What can hang from each mark
M: J
F: C
G: W
T: J Q
W: J
Q: R T
R: C Q
P: J X
C: B F R W
X: P
J: M N T

Known rows, with every way that one mark hangs from another
C{B R W}: [ 1.24 -0.24  0.80  1.06 -0.77 -1.00  0.22 -3.77 -0.43  0.28  0.65  1.40
  1.95 -1.57  7.62 -0.23  0.80  3.08 -1.41 -0.26 -0.77 -0.68  0.40  0.17
 -1.58 -0.60]
T{J Q{R{C{F W}}}}: [-3.03  2.56  1.38  1.47 -0.02 -1.41 -0.95 -2.08 -0.60  0.40  2.46  3.32
  1.11 -0.57  2.65 -0.14  0.67 -1.04 -2.70 -0.91 -1.91 -0.30 -0.04 -1.62
 -0.93  0.25]
P{J{M}}: [-0.02  0.63 -0.34 -1.00 -0.14  0.16 -1.23  0.51  0.44 -0.16  0.06  1.86
  1.21 -1.19  0.04 -0.06 -0.12 -0.44 -1.51  0.70 -4.33 -0.04  0.56  1.29
 -0.96  0.03]
P{J{N T{Q{R}}} X}: [-0.67  1.56  0.26 -1.48 -0.70 -1.09 -2.76  1.10  0.58  0.76  0.60  1.51
  1.79 -0.80  0.54  0.07 -0.42  0.58 -3.05 -1.83 -5.80 -0.97 -0.09  0.81
 -0.55 -0.39]
T{J{M N} Q{R{C}}}: [-3.47  6.17  0.17  0.52 -0.96 -2.02 -1.68 -0.41 -0.56  0.08  2.27  4.96
  1.14 -0.08  1.02  0.13  0.25 -1.06 -0.09 -0.32 -3.64 -0.02  0.66 -2.06
 -0.11  0.08]
X{P{J{M N T{Q{R}}}}}: [-0.03  6.13 -0.50  0.97 -0.77  0.09 -2.33  1.06 -0.19  0.23  1.34  3.16
  2.08 -0.69 -0.12  0.14 -0.13 -0.08 -1.09 -0.95 -5.68 -0.58  1.87  0.45
  0.13  0.01]
P{J{M N T{Q}} X}: [-1.01  2.25 -0.55 -1.11 -1.29 -0.43 -3.00  1.01  0.66  0.22  0.49  2.41
  2.49 -0.51  0.41 -0.30 -0.52 -0.32 -1.67 -0.97 -7.56 -0.98  0.11  1.46
 -1.59 -0.48]
P{J}: [ 0.41 -1.29  0.20 -0.84  0.66 -0.43 -0.90  0.40  0.32  0.07 -0.20  0.66
  0.64 -1.09 -0.26  0.02 -0.27  0.23 -1.87 -0.16 -2.38 -0.29 -0.22  0.87
 -0.77 -0.08]
R{C{B W{J}} Q}: [ 0.28 -2.50  1.65  0.11  0.57 -1.56 -0.38 -3.11  0.49  0.04  1.15  2.62
  0.96 -1.22  7.03  0.19  0.71 -0.08  2.13 -0.51 -2.87 -0.74 -4.92 -1.08
 -1.58 -0.48]
F{C{B R{Q{T{J{M}}}}}}: [-1.41  2.97  0.78 -0.74  0.29 -0.98 -1.58 -2.53  1.51  0.45  1.57  2.92
  2.23  1.76  5.25 -0.29  0.83  1.26 -0.16  0.90 -3.00  0.84 -0.52 -1.42
 -0.15 -0.25]
F{C{R W{J}}}: [-0.66 -0.58  0.56 -1.84  0.83 -0.65 -1.38 -1.95  1.51  0.37  1.09  1.34
  1.92 -0.98  4.80 -0.86  0.59 -0.13 -1.63  0.51 -0.76 -0.83 -1.66 -0.54
 -1.24 -0.05]
W{J{N T{Q{R}}}}: [-0.44  4.41  0.55 -1.24  0.66 -1.23 -2.98  0.68 -1.02  0.76  0.73  1.58
  0.95 -1.66  1.30  0.41  0.02  0.03  0.77 -0.18 -1.87 -0.59  0.75 -1.33
 -1.14 -0.27]
R{C{B W} Q{T}}: [ 0.21 -0.60  2.01  0.01 -0.28 -0.93  0.25 -2.55  0.38  0.28  1.22  2.29
  1.07  0.39  7.04  0.04  1.03  0.44  1.24 -1.33 -2.49 -0.07 -3.71 -0.96
  0.19 -0.61]
M{J{N T}}: [ 0.62  1.89 -0.65 -0.29 -0.27 -0.34 -1.91  0.90 -0.17 -0.03 -0.19  0.28
  1.05 -0.05  4.11  0.70  0.00  1.00  2.48  0.32 -2.35 -0.19  2.31 -0.23
 -1.17 -1.15]
F{C{B W{J}}}: [-0.25 -0.93  0.52  0.41  1.55 -0.88 -1.22 -2.19  1.30  0.40  0.85  1.12
  1.81 -1.72  5.23 -0.85  0.27 -0.02 -1.69 -0.98 -0.56 -0.59 -2.99  0.16
 -2.03 -0.46]
J{M N T{Q{R}}}: [-1.38  8.36 -0.50  0.18 -1.74 -0.02 -2.11  0.47 -0.95  0.31  1.13  2.64
  1.17 -0.32  1.78  0.26  0.24 -0.72  0.59  0.28 -4.45 -0.26  2.39 -0.34
 -0.14 -0.25]
C{B F W{J{M N T}}}: [ 1.15  3.86 -0.04 -0.73 -0.26 -0.38 -3.07 -2.27 -0.96  0.19  0.88  2.44
  3.72 -3.56  8.46  0.23  0.67  1.46 -0.80  0.11 -5.03 -0.97  2.87  1.18
 -4.44 -0.72]
X{P}: [ 0.68  0.39 -0.24  1.67  0.02  0.54  0.21  0.31  0.22 -0.11  0.55  0.43
  0.65  0.56 -1.18 -0.10 -0.11  0.23  0.22 -1.02  0.21 -0.14  0.07 -0.05
  0.77  0.25]
G{W{J{M N}}}: [-0.57  2.02 -0.68 -2.03 -0.11 -0.79 -1.48  0.98  0.12  0.16  0.91  2.71
  0.27 -0.34  1.27 -0.42 -0.20 -0.82  1.23  0.57 -2.04 -0.44 -0.61 -0.49
 -1.68 -0.52]
M{J{N T{Q{R}}}}: [-0.87  3.95  0.10  0.56 -0.43 -0.63 -1.99  0.31 -0.82  0.36  0.60  0.88
  0.63 -0.32  3.61  0.71  0.14  0.88  1.47  0.15 -2.24 -0.08  2.02 -0.71
 -0.72 -1.07]
F{C{R W}}: [-0.92  0.42  0.19 -0.73 -0.24 -0.16 -0.29 -2.25  1.64  0.17  1.13  1.03
  1.53  0.28  4.85 -0.93  0.64 -0.11 -2.09  0.14 -0.94 -0.73 -1.10 -0.04
 -0.35 -0.10]
W{J{M N T{Q{R{C}}}}}: [-1.33  5.79  0.03 -1.18 -0.23 -1.25 -3.36  0.61 -0.48  0.23  1.43  3.76
  1.55 -1.78  2.46  0.43  0.31 -2.04  2.09  0.42 -4.60 -0.52  0.11 -1.31
 -1.02 -0.10]
T{J{N} Q{R}}: [-2.51  4.94  0.66  0.54 -0.07 -1.97 -1.29 -0.40 -1.23  0.65  1.54  2.57
  0.54  0.15 -0.39  0.13 -0.05  1.22 -1.61 -0.81 -0.85 -0.08  1.41 -2.08
 -0.23 -0.09]
J{M N}: [-0.61  4.23 -1.02 -1.37 -1.45 -0.19 -0.92  0.21 -0.32 -0.36  0.32  1.94
  1.10 -0.36  1.32  0.18  0.00  0.27  0.76  0.55 -3.08 -0.25  1.92  0.49
 -0.67 -0.27]
Q{R}: [-0.38  1.74  0.36 -0.53 -0.36 -0.16 -0.14  0.11  0.09  0.40  0.52  0.39
 -0.18 -0.75  0.61  0.36  0.33  0.28 -1.40 -0.05 -0.12  0.36  0.92 -0.33
  1.29  0.23]

Rows
[-1.66  3.38  0.79 -2.09 -0.56 -1.31 -1.39  0.12  0.42 -0.03  1.52  4.10
  1.28  1.94  2.72  0.39  0.61 -0.58  2.72  0.07 -4.37  0.40 -0.88 -2.24
  0.73 -0.15] => R{C Q{T{J{M N}}}}
[ 0.04 -0.41  1.71 -0.32  0.15 -1.19 -0.14 -1.62  0.44  0.16  0.86  1.89
  0.38  1.12  4.61  0.54  0.71  0.22  2.49 -0.74 -2.19  0.46 -3.24 -1.17
  0.75 -0.39] => R{C{B} Q{T}}
[-1.11  2.58  1.06 -1.34 -0.06  0.05 -0.93  0.11  0.17  0.42  0.91  2.32
  0.93  2.02  0.77  0.05  0.53  0.64  1.09  0.70 -2.45  1.06  0.33 -1.74
  0.66 -0.05] => R{Q{T{J{M}}}}
[ 0.29  3.64 -0.97 -1.38 -0.21 -0.37 -2.46  1.75  0.20  0.28  0.86  2.67
  0.69 -0.15  2.00 -0.34 -0.11 -1.62  2.08  0.52 -3.22 -0.49  0.09 -0.71
 -1.69 -0.61] => G{W{J{M N T}}}
[-0.51 -2.17 -0.43 -1.71 -0.81  0.08 -1.51  0.82  1.61 -0.02  0.08  1.59
  1.99 -0.89 -0.35 -0.36 -0.35 -0.07 -2.87 -0.38 -5.40 -0.25 -0.63  1.99
 -0.74 -0.02] => P{J{M} X}
[-1.10  4.30  1.32 -0.32 -0.48 -1.04 -1.83 -1.66 -0.01  0.57  2.38  4.47
  3.06 -1.63  6.88  0.17  1.38  0.58 -2.95 -0.95 -3.56  0.79  2.37 -0.88
 -0.32 -0.01] => Q{R{C{B F W}} T{J{M}}}
[-0.11  2.05  1.77 -0.88 -0.36 -0.80 -0.86 -1.94 -0.11  0.61  1.66  2.19
  1.97 -1.91  7.17  0.37  1.33  0.92 -2.88 -1.53 -1.78  0.29  0.88  0.00
  0.34 -0.17] => Q{R{C{B F W}} T}
[-1.57  4.32  0.75 -1.20 -0.31 -0.98 -1.74  1.22  0.54  0.50  1.83  4.05
  1.47  0.03  1.65  0.20  0.88 -1.08 -0.72 -0.30 -2.30  1.27  1.46 -2.19
  2.07  0.37] => Q{R{C} T{J{M}}}
[-1.22  1.95  1.23 -2.13  0.16 -1.75 -1.13  0.09  0.38  0.19  1.31  3.09
  0.73  2.10  2.51  0.46  0.49  0.04  2.42 -0.65 -2.93  0.19 -1.45 -2.64
  0.86 -0.24] => R{C Q{T{J{N}}}}
[-1.07  3.53  0.54  1.58 -0.43 -0.46 -1.32  0.16 -0.14  0.36  1.24  1.68
  0.01  0.06  1.28  0.21  0.40 -2.57  0.77 -0.53 -2.27 -0.19 -1.00 -1.20
  0.77  0.11] => J{T{Q{R{C}}}}
[-0.96  4.30  1.26 -4.13 -0.52 -0.73 -2.48 -0.30 -0.21  0.47  1.87  3.62
  2.68 -2.58  5.91  0.48  1.25 -0.05 -1.79 -0.29 -3.82 -0.09  2.04 -0.38
 -0.25 -0.02] => Q{R{C{F W{J{M N}}}} T}
[-0.68  2.63  1.21 -2.16  0.21 -0.94 -1.09  0.20 -0.26  0.56  0.72  1.72
  0.76  2.12  1.16  0.32  0.29  2.05  1.07 -0.22 -1.70  0.45  0.49 -2.07
  0.48 -0.36] => R{Q{T{J{N}}}}
[ 0.57  2.60 -0.92 -0.24 -0.57  0.03 -1.30  0.87  0.23 -0.32  0.64  2.62
  2.06 -0.67 -0.42  0.06 -0.36  0.70 -0.82 -0.65 -4.56 -0.64  1.32  1.11
 -0.38  0.01] => X{P{J{M N}}}
[-1.25  3.33  0.17  0.63 -0.52 -1.25 -2.01  0.16 -0.38  0.06  1.04  1.93
  0.62 -0.26  4.50  0.82  0.27 -0.47  2.45 -0.20 -3.17 -0.27  0.62 -1.14
 -0.40 -0.97] => M{J{N T{Q{R{C}}}}}
[-0.27  0.31  0.37  0.63 -0.04 -0.81 -0.28 -3.58  1.35  0.26  1.11  1.29
  2.04 -0.54  7.18 -0.79  0.70  1.20 -2.18 -0.40 -1.09 -0.62 -1.30  0.23
 -1.15 -0.45] => F{C{B R W}}
[-1.21  4.39 -0.88 -0.56 -0.63 -0.97 -1.58  0.47 -0.29 -0.10  0.84  3.07
  1.61  0.10  0.72  0.01 -0.08  0.78  0.26  0.30 -2.85  0.04  2.56 -1.00
 -1.03 -0.14] => T{J{M N}}
[ 0.75  4.24 -1.07 -1.57 -0.66 -0.11 -2.78  1.44  0.25 -0.07  0.04  2.39
  2.06 -1.20  1.87  0.25 -0.19 -0.32 -0.29  0.30 -6.57 -0.60  2.22  1.06
 -1.38 -0.35] => P{J{M N T}}
[-0.87  0.35 -0.21 -0.03 -0.79  0.33 -2.54  0.92  1.10  0.28  0.46  1.88
  2.08 -0.26 -0.59 -0.54 -0.38 -1.35 -2.06 -0.69 -6.56 -0.49 -0.90  1.48
 -1.26 -0.15] => P{J{M T{Q}} X}
[-0.74  3.03  1.33 -0.41 -0.81 -1.73 -0.98 -2.17  0.16  0.19  1.89  4.79
  2.41  0.51  7.58  0.04  0.96  1.08  1.54 -1.05 -4.85 -0.03 -1.58 -1.82
 -0.60 -0.70] => R{C{B W} Q{T{J{M N}}}}
[-0.46  4.90 -0.17  0.66 -0.54 -0.53 -1.67  0.28 -1.07  0.24  0.43  0.94
  0.60  0.54  0.82  0.08 -0.18 -0.16  1.34 -0.63 -2.38 -0.82  0.83 -0.51
 -0.99 -0.53] => J{N T{Q}}
[-0.57  2.71 -0.12  0.99 -0.24 -0.50 -1.88  0.16 -0.86  0.05  0.23  0.58
  0.75  0.29  3.08  0.46 -0.11  0.69  2.46  0.15 -2.19 -0.34  1.29 -0.49
 -1.62 -1.23] => M{J{N T{Q}}}
[-0.42  3.15  0.39 -1.40 -0.56  0.02 -2.46 -0.67  0.40  0.20  1.73  3.16
  2.19 -2.78  5.97  0.39  1.14 -2.32 -0.87  0.56 -4.68 -0.36  1.07 -0.13
 -0.98  0.31] => Q{R{C{F W{J{M T}}}}}
[ 1.10  2.61  0.52 -3.19 -0.24 -0.71 -2.95 -2.05 -0.86  0.39  0.87  1.58
  3.25 -2.52  7.86  0.34  0.89  1.99 -0.98  1.06 -3.61 -1.50  3.62  0.08
 -3.40 -0.41] => C{F R W{J{N T}}}
[ 0.57  0.92 -0.58  0.73 -0.17  0.64 -0.90  0.72  0.60 -0.25  0.63  2.07
  1.70 -0.53 -1.22 -0.16 -0.23 -0.19 -1.16 -0.35 -3.70 -0.19  0.55  1.14
 -0.05  0.27] => X{P{J{M}}}
[-0.61  3.17  0.10  0.31  0.56  0.17 -2.74  0.53 -0.52  0.28  0.62  1.95
  1.19 -1.09  0.19 -0.18  0.06 -1.86  1.76  0.98 -2.69 -0.11 -0.20 -0.68
 -1.78 -0.06] => W{J{M T{Q}}}
[-1.56  0.70  1.64 -1.97  0.52 -0.81 -1.26 -0.94  0.39  0.12  1.53  2.39
  1.00  1.87  2.79  0.60  0.83 -0.67  0.93  0.12 -3.12  0.53 -0.46 -1.78
 -0.03  0.17] => R{C{F} Q{T{J}}}
[-1.60  2.85 -0.29 -1.45 -1.63 -1.05 -3.17  1.03  1.14  0.23  1.27  3.73
  2.38 -0.94  1.70  0.07 -0.12 -1.45 -1.67 -1.23 -8.45 -0.91 -0.64  0.79
 -0.39 -0.19] => P{J{M N T{Q{R{C}}}} X}
[-0.25  3.03  0.40  1.26 -0.27 -1.69 -2.28 -1.94 -0.53  0.00  1.52  4.14
  2.47 -2.38  6.92 -0.16  0.46 -1.04  1.81 -0.96 -4.67 -1.20 -2.07 -0.60
 -2.80 -0.73] => R{C{B W{J{M N T{Q}}}}}
[-0.49 -0.64  1.33 -0.76 -0.03 -0.75 -1.15 -3.90  0.25 -0.28  1.60  3.27
  2.09 -1.73  8.39  0.42  1.05 -0.53  1.15  0.65 -5.23 -0.62 -2.48  0.17
 -2.93 -0.27] => R{C{B F W{J{M}}} Q}
[-1.97  4.35  0.65 -2.58 -0.78 -0.61 -1.51 -1.96  1.44  0.44  1.94  3.55
  2.75  1.86  6.18 -0.69  0.97  1.13 -0.92  0.59 -3.93 -0.21  0.07 -1.48
 -0.19 -0.36] => F{C{R{Q{T{J{M N}}}} W}}
[-1.22  3.50 -0.32 -1.52 -1.47 -0.50 -3.10  1.14  0.67  0.53  0.85  2.76
  2.43 -1.02  0.81 -0.03 -0.28 -0.20 -2.70 -0.99 -7.54 -0.69  0.76  1.19
 -0.70 -0.30] => P{J{M N T{Q{R}}} X}
[-0.38  2.74  1.27 -2.96 -0.36 -1.42 -1.19 -1.04 -0.35  0.56  0.90  2.13
  1.36  1.87  3.37  0.48  0.65  3.28  0.97  0.78 -1.93  0.20  1.77 -2.26
  0.33 -0.32] => C{R{Q{T{J{N}}}}}
